Each row was made from one path, in order. Every step used is in the known rows, and no mark comes twice. Write each row's path.
In the rows, 128 means zero.
Known rows:
rorat -> berup -> mudit: [169 143 141 111 106 132 123 134 151 111 102 120 128 103 127 126 130 150
 140 167 134 132 132 116 113 176 101 136 111 157 143 105 146 138 130 156
 129 133  99 145 129]
lazivif -> gefik: [114 135 127 130 119 130 122 133 131 128 152  95 147 131 108 113 135 133
 138 113 111 116 154 129 121 101 113 126 116 133 143 142 129 157 142 130
 122 147 109 126 122]
berup -> zekizo -> rogi -> vadug -> famo -> mudit: [167 114  83 130 111  74 159 154 110 140  86  95 103 164 126 158 134  66
 201  93  91  93 102  74 147 145 123  97 144  72 111 159 151  85 136 155
 175 207 102 123 166]
mudit -> berup -> rorat -> rogi: [119 150 132 156 110 144 161  98  83 135  86 116 142 131 156 101 121 151
 154 144 143 153 159 135 124 164 125 125 164 127 128  97 109 126  87 168
 105 151 113 126 153]
zekizo -> berup -> mudit: [164 117 121 112 111 125 106 129 146 152 132 151 133 109 140 113 141 150
 118 108 160 154 117 106 122 196 144 123 122 119 142 131 142 107 113 118
 123 112 119 140 142]
rorat -> rogi -> vadug -> famo -> mudit: [152 112 116 143 135 122 165  95 107 127 107 132 110 174 151 119 121 108
 219 111  89 123 129  80 154 164 153 119 165  92  77 148 124 123 138 137
 139 212  74 158 200]
lazivif -> gefik -> taki: [100 144 115 153 118 131 110  88 132 128 157  83 129 127 139 115 124 146
 127 118 131 117 148 126 136 119 132 102 117 129 149 145 136 154 135 131
 118 151 126 124  96]
rogi -> zekizo -> berup -> rorat -> famo: [100 157 132 139 115 101 173 159 107 131 135 160 133 125 168 101 123 167
 145 120 154 114 115 133 179 134 112 151 155  87 161  95 134  88 119 127
 111 125 124 152 156]
famo -> rorat -> berup -> zekizo -> rogi -> vadug: [178 147  97 123  81  57 153 165 141 150  95  75  81 125  83 163 102 101
 180 127  75 127 168 113 143 147  59 113  94 153 126 130 174 111 141 151
 159 175 122 127 120]
lazivif -> gefik -> lonan: [120 148 128 132  99 114 122 133 133 148 160  91 128 132  98 123 131 122
 145  83 127 116 146 154 152  93 115 116 122 149 133 146 140 150 159 125
 145 121 128 144 103]
famo -> rorat -> rogi: [142 129 129 140 122 102 155 115 123 174 101 122 125 122 112 114 102 129
 152 122  95 159 164 112 155 169 124 131 125 132  82 130 158 154 111 110
 102 136 104 129 133]
taki -> famo: [118 106 111 136 125 139 112 107 109 118 122 119 143 123 126 112 119 121
 127  92 125 144 125 153 133 121 126 116 132 140 128 117 136 128 134 132
 114 144 142 135 122]
berup -> mudit -> famo -> rorat -> rogi -> vadug: [167 126 130 121 130  94 146 103 156 166 104 159 128  99 144 130 127 146
 170 103  85 204 162 112 138 221 102 138 123 141  49 165 155 135 136 129
  97 201  75 137 126]
rogi -> vadug: [141 127 116 116 132 120 113 122 140 120 147 144 113 141 127 123 126 129
 150 111 110 144 141 118 129 118 119 123 122 128 112 138 105 117 154 126
 144 166 124 149 150]
rogi -> zekizo -> berup -> mudit -> famo -> rorat: [127 105 138 115 126  75 163 132 158 152 137 153 129  86 161 142 109 172
 109 107 152 144 110 138 149 236  89 141 119 152  92 136 194  97 134 127
 104 156 100 157 103]
rogi -> zekizo -> berup: [104 120 142 126 120 105 157 131 122 144 158 145 107 120 142 113 105 159
 118 120 163 103 111 128 155 159 115 131 130 126 138 108 143  90 136 116
 127 121 130 177 142]
berup -> zekizo -> rogi -> vadug -> famo: [169 144  73 118 115  74 160 180 121 146  89  90 104 153  98 144 129  80
 183 117  97 119 128  87 140 127 121 103 125  84 128 161 133  94 158 151
 177 195 115 117 146]
lonan -> gefik: [140 133 116 149 130 133 106 131 100 143 138 104 133 118 144 113 130 126
 131 111 103 117 139 138 133 103 126 129 133 143 146 126 121 163 130 135
 126 145 115 125 106]
gefik -> vadug -> rogi -> rorat -> berup -> zekizo: [171 148  85 150 107 130 166 139  81 102 116  70 130 135 153 119 158 136
 152 142 144  87 145 163 126 137  45 108 111 158 160 108 185 125 122 191
 178 169  78 121 145]
gefik -> taki -> famo: [105 117 100 155 121 142 105  63 115 118 131  93 128 115 156 108 104 138
 113  94 141 148 117 145 149 137 141  93 129 137 135 115 147 130 128 131
 111 144 159 132  95]
zekizo -> rogi: [139 123 123 128 121  92 133 143 113 147 107 114 122 125 116 135 130  92
 142 113 118 116 131 103 123 146 127 130 133 115 147 122 149 116 133 108
 127 137 141 114 118]
taki -> famo -> mudit: [114  80 124 148 113 141 109  75 104 115 118 115 144 136 150 131 119 111
 148  64 122 116  96 151 145 144 130 108 139 131 110 117 155 124 109 134
 114 158 129 141 142]
famo -> rorat: [134 119 114 130 124 101 127 131 145 133 123 118 132 117 120 138 102 123
 131 117 104 139 147 130 146 151 118 128 117 146  96 135 153 144 124 115
 127 130 115 116 119]
lonan -> gefik -> taki: [128 147 105 161 128 133  94  81 101 139 140  89 120 119 169 111 118 146
 114 117 121 119 128 130 149 118 137 103 127 143 151 129 131 162 121 136
 125 141 135 126  79]
lazivif -> gefik -> vadug -> famo: [129 137  88 142 124 115 185 152 119  83 158  81 154 154 123 109 147 114
 162 147 124  91 140 130 120 118 136 129 159 138 121 152 138 158 148 145
 162 200  95 106 158]
taki -> famo -> rorat -> rogi: [132 103 111 148 117 118 139  88 103 162  94 108 139 115 111  99  88 118
 149  92  95 177 157 142 167 161 117 120 123 143  83 119 163 154 113 109
  93 142 115 134 126]
rogi -> zekizo -> berup -> mudit: [145 120 141 112 117 104 137 133 142 146 135 168 127 105 145 112 117 173
 111 115 169 129 109 114 148 195 111 125 107 120 139 111 147  94 133 117
 117 119 101 172 144]
rogi -> rorat -> berup -> mudit -> famo -> taki: [158 108 141 114 125 121 102 115 156 112 106  95 125  96 165 120 188 131
 177 112 144 131 131 145  73 206  83 153 112 165 135  96 166 141 140 144
 116 157  74 132  85]
lonan -> gefik -> taki -> famo -> rorat: [124 107  71 177 117 116  87  65 101 140 132  67 137  97 152 101  83 130
 115  75 100 152 149 159 179 134 125  92 120 168 121 124 162 173 125 125
 103 160 132 124  59]
rorat -> rogi -> zekizo -> berup -> mudit: [146 131 160 120 116 103 161 114 122 180 112 174 124 105 143  91 109 175
 137 125 157 147 122  97 161 210 120 125 116 101 121 106 155 104 126 119
  94 128  89 180 163]
lonan -> gefik -> vadug -> rogi -> rorat: [176 126  72 168 141 135 109 118  51 114 151  94 157 130 175  81 168 125
 139  93 120  94 161 159 126 127  89 119 135 151 154 112 154 171 138 145
 158 181  70 113 123]
rogi -> rorat: [147 113 121 134 134 131 110 134 104 122 130 123 137 136 143 101 146 102
 128 104 134 124 144 140 108 153 119 129 112 124 132 117 121 114 129 117
 143 134  83 122 124]
rorat -> famo: [126 155 114 133 120 129 155 143 141 132 108 156 138 134 130 116 137 125
 138 124 108 133 121 124 142 119 137 132 134  87 144 131 135 109 138 122
 133 122 118 111 116]
lazivif -> gefik -> taki -> famo: [ 91 121  96 158 115 144  91  64 115 120 154  69 143 121 137  94 118 141
 124  83 127 126 140 152 142 111 128  93 117 145 152 135 140 155 139 134
 109 159 140 133  89]
lonan -> gefik -> taki -> famo: [115 120  86 175 123 147  88  65  83 129 136  77 138 106 165  95 109 138
 118  82 121 140 124 156 159 115 137  93 130 155 147 116 135 164 128 141
 109 157 145 135  71]

Write each row's path:
[ 95 130 142 151 106 102 169 128 101 125 133 161 137 145 199 126 125 154
 161  95 147  86  95 123 191 152 120 146 171  76 143  95 154  84 100 129
 110 144 115 151 183] : rogi -> zekizo -> berup -> rorat -> famo -> mudit
[149 109  94 140  97 121  98  78 149 104  92  79 129  87 136 121  83 157
 119 133 128 161 138 140 152 206 101 100  94 192 118 101 186 153 119 141
 104 148 121 141  78] : gefik -> taki -> famo -> rorat -> berup -> mudit
[153 117 136 127 122 101 162 110 147 197 111 150 128  98 156 123 127 152
 144 101 140 186 140 120 136 252 123 143 147 138  82 148 193 115  98 120
  88 147  96 135 122] : zekizo -> berup -> mudit -> famo -> rorat -> rogi
[133 103  83 144 117 136 162  94 122  80 116 126 122 170 163 131 110 102
 170 115 121 111 113 105 117 180 147 100 160 115  99 142 112  90 147 172
 178 216  90 148 151] : rogi -> vadug -> famo -> mudit -> berup
[154 141  81 128  96  73 128 156 125 175  62 101 134 130 113 108 179  65
 180  60  98 125 142 113 133 121 122 117  98  45 179 114 167  87 132 103
 133 123  94  73  79] : berup -> zekizo -> rogi -> rorat -> famo -> taki
[119 166 127 142 118 122 140 155 112 117 105 134 152 131 151 119 149 137
 155 133 115 140 133 129 150 107 122 153 157  88 150 116 115 123 109 134
 115 133 119  98 148] : berup -> rorat -> famo
[154  98  92 127 124  85 137 135 114 107 111 118 107 170 141 149 128  64
 204  92  90  92 111  69 134 164 144 116 156  92 110 145 139 105 153 123
 162 213 103 134 167] : zekizo -> rogi -> vadug -> famo -> mudit
[105  76 104 161  95 162 127  56 100 100 102 115 154 140 164 119 101 115
 124  74 140 121 105 161 120 174 123  89 152 137 127 110 149 102 108 170
 131 165 128 139 113] : taki -> famo -> mudit -> berup
[142 115  85 125 136  96 162 156 139 118 111 101 131 141 114 125 102 107
 144 141 106 123 138 115 156 171 135 137 129 134  91 148 153 150 136 119
 145 150  98 114 130] : vadug -> famo -> rorat
[154 120 115 109 132 115 119 123 131 147 123 160 130 102 152 106 123 195
 113 107 157 111 116 103 168 190  89 113 104 112 159 116 168 119 140 133
 115 121  88 183 152] : vadug -> rogi -> zekizo -> berup -> mudit
[113 100  90 158  72 150 149  75  99 124  87  90 153 133 155 132 104 115
 126  77 140 126 102 169 133 154 108  68 130 122 124 120 161  85  90 201
 137 161 130 124 109] : taki -> famo -> mudit -> berup -> zekizo
[107 160 106 138 130 116 158 145  98 129 118 154 134 122 179  96 130 187
 154 112 141  99 128 123 200 128  86 140 153  83 179 104 159 113 125 141
 114 121 104 156 171] : vadug -> rogi -> zekizo -> berup -> rorat -> famo
[136 145  95 138  82 104 170 144 111 157  69  88 123 123 115 137 118  92
 120 117 137 123 131 126 104 155 108  88 122 103 158 130 149  77 114 171
 151 138 137  97  83] : mudit -> berup -> zekizo -> rogi
[151 112 117 132 129  97 116 142  90 139 113 112 127 131 128 111 145  69
 140  86 125 115 143 115 103 166 121 136 115 110 148 113 146 102 135  98
 144 146  99 107 110] : zekizo -> rogi -> rorat
[146 128  89 117 146 113 140 147 133 103 134 125 112 153 126 116 125 112
 169 128 106 127 132 101 136 128 140 124 137 116 107 151 102 121 172 135
 169 191 105 145 160] : rogi -> vadug -> famo
[117 139 108 128 112 112 126 120 167 134 103 136 137 128 126 111 156 126
 169  98 102 130 130 116 145 104 144 131 130  82 148 112 132 130 143 102
 109 109 128 109 100] : rorat -> famo -> taki
[105 116 131 124 134 115 124 101 159 135 128 103 124 110 152 140 164 137
 162  94 127 132 116 144 119 134 121 143 146 131 116 124 152 137 140 128
 102 141 140 122  86] : mudit -> famo -> taki
[ 99  92 109 164  97 157 116  72  76  83  99 100 166 138 183 120 114 128
 145  85 147 127 117 169 131 161 121 107 167 140 128  95 139 118  80 180
 112 177 126 121 147] : taki -> famo -> mudit -> berup -> rorat
[135 126 101 132 121 114 107 122 144 130 105 131 142 135 136  84 173 108
 170  75 106 137 143 128 128 133 135 139 114  74 156 109 128 117 145  92
 126 122  85 105  90] : rogi -> rorat -> famo -> taki
[116 136 124 126 147 121 138 122 104 120 120 138 126 118 142 120 111 172
 127 126 128  86 126 129 170 124  72 115 103 120 141 119 153 143 154 144
 119 138  99 173 141] : vadug -> rogi -> zekizo
[129  90  91 138 118 109 116 112 121 128 117 105 138 111 112 122  94 117
 121  90 106 157 146 155 155 146 115 122 114 163  98 121 168 143 124 110
 114 140 131 127 102] : taki -> famo -> rorat
[113 141 167 137 129 105 181 111  98 151 106 150 119 125 127 106  98 158
 149 146 126 124 136 117 164 141 107 129 120 108 108 105 139 129 141 129
  98 144  97 172 152] : rorat -> rogi -> zekizo
[147 140  87 139 143 143 124 138  96 121 104 145 151 139 156  85 163 126
 146  87 107 123 146 134 144 144 104 119 114  74 174 131 151 124 145 124
 144 128  68 119 117] : vadug -> rogi -> rorat -> famo
[138 132 123 131 109 107 149 135 146 115 122  87 108 115 116 139  95 136
 144 157 110 121 156 137 140 161  89 137 116 187 115 115 164 148 126 141
 137 135 118 136 115] : famo -> rorat -> berup
[100 155 151 154 113 121 190  98  74 126  96 128 139 121 159  96  94 169
 145 159 153 129 149 141 153 161  90 123 147 123 123  82 120 123 107 170
 100 163 102 154 156] : mudit -> berup -> rorat -> rogi -> zekizo
[149 145 113 128  97  84 149 161 114 170  83  93 117 125 100 150 139  93
 139 114 120 119 126 112 133 122 109 105 115  92 155 134 160 104 118 142
 138 131 138  97 110] : berup -> zekizo -> rogi
[147 148 134 129 128 124 137  98 118 158 123 147 109 142 124 103 122 136
 177 117  99 169 155 105 142 135 123 128 130 115 100 132 109 131 146 121
 119 172 108 157 167] : rorat -> rogi -> vadug
[151 128 135 130 126 137 127 131 107 100 134  92 117 127 143 105 139 110
 145 142 135 106 151 148  97 160  89 140 113 166 155  92 135 129 140 141
 158 141  88 144 123] : rogi -> rorat -> berup
[140 123  96 134  81 111 153 133 128 135  96  50 120 103 103 134  92 128
 140 118 109 138 142 171 158 135  70 103  99 182 121 114 187 137 117 176
 132 149 128 134 105] : taki -> famo -> rorat -> berup -> zekizo
[156 122 141 123 110  75 162 115 137 189 106 163 130  98 129 104  85 173
 132 119 133 163 149  97 179 233 110 126 102 120  89 117 179 120 119 100
  92 127  74 172 145] : famo -> rorat -> rogi -> zekizo -> berup -> mudit
[117 133 136 133 121 106 174 129 150 118 128  81 106 104 146 158 110 136
 146 144 113 123 141 159 122 182  73 154 140 198 102 129 189 142 128 162
 129 167 125 135  92] : mudit -> famo -> rorat -> berup
[137 120  98 153 115 140 189  79 100 116  96 129 116 179 164 107 104 113
 198 116 107 131 130  93 129 197 151 100 169  99  85 135 119 106 137 170
 157 222  74 159 170] : rorat -> rogi -> vadug -> famo -> mudit -> berup
[ 99 123 149 139 129  83 208 111 120 189 138 140 101 104 163 127  92 164
 144 112 137 138 134 139 166 216  90 148 149 142  80 130 195 105 123 122
  94 160 115 171 130] : mudit -> famo -> rorat -> rogi -> zekizo -> berup
[111 135  98 143 121 113 165 117  97 117 187 108 138 129 154  95 131 187
 135 105 156  71 143 145 164 135  73 111 134 140 160 125 178 139 150 138
 137 172 106 167 165] : lazivif -> gefik -> vadug -> rogi -> zekizo -> berup
[126 105 106 134 106 119 137 115 124 107 115  73 125 104 113 125  87 128
 140 125 107 136 151 162 149 156  88 133 116 201 117  98 171 149 136 145
 127 151 127 147 105] : taki -> famo -> rorat -> berup
[148 141 152 116 123 131 146 135 158 112 111 119 126 100 160 146 143 157
 144 160 139 132 115 143  92 192  86 146 133 177 129 123 162 131 137 179
 119 164 108 137 110] : rorat -> berup -> mudit -> famo
[149 125  86 150 131 135 126 124  77  95 164  84 164 142 148  84 175 131
 149  90 126  92 177 154 113 129  83 121 118 146 155 137 159 162 145 139
 153 189  65 113 138] : lazivif -> gefik -> vadug -> rogi -> rorat
[132 101 111 136 129 130 152 125 115 105 109 109 131 159 155 140 128 103
 164 122 121  83  94 104 140 159 156 125 158 105 105 138 144 128 118 145
 149 170  94 130 157] : vadug -> famo -> mudit
[158 126 132 132 116 102 129 152  94 122 110  82 106 133 132 120 139  79
 159 128 127  90 153 123  91 175  92 144 121 148 173  88 156 110 145 124
 150 151  97 126 110] : zekizo -> rogi -> rorat -> berup
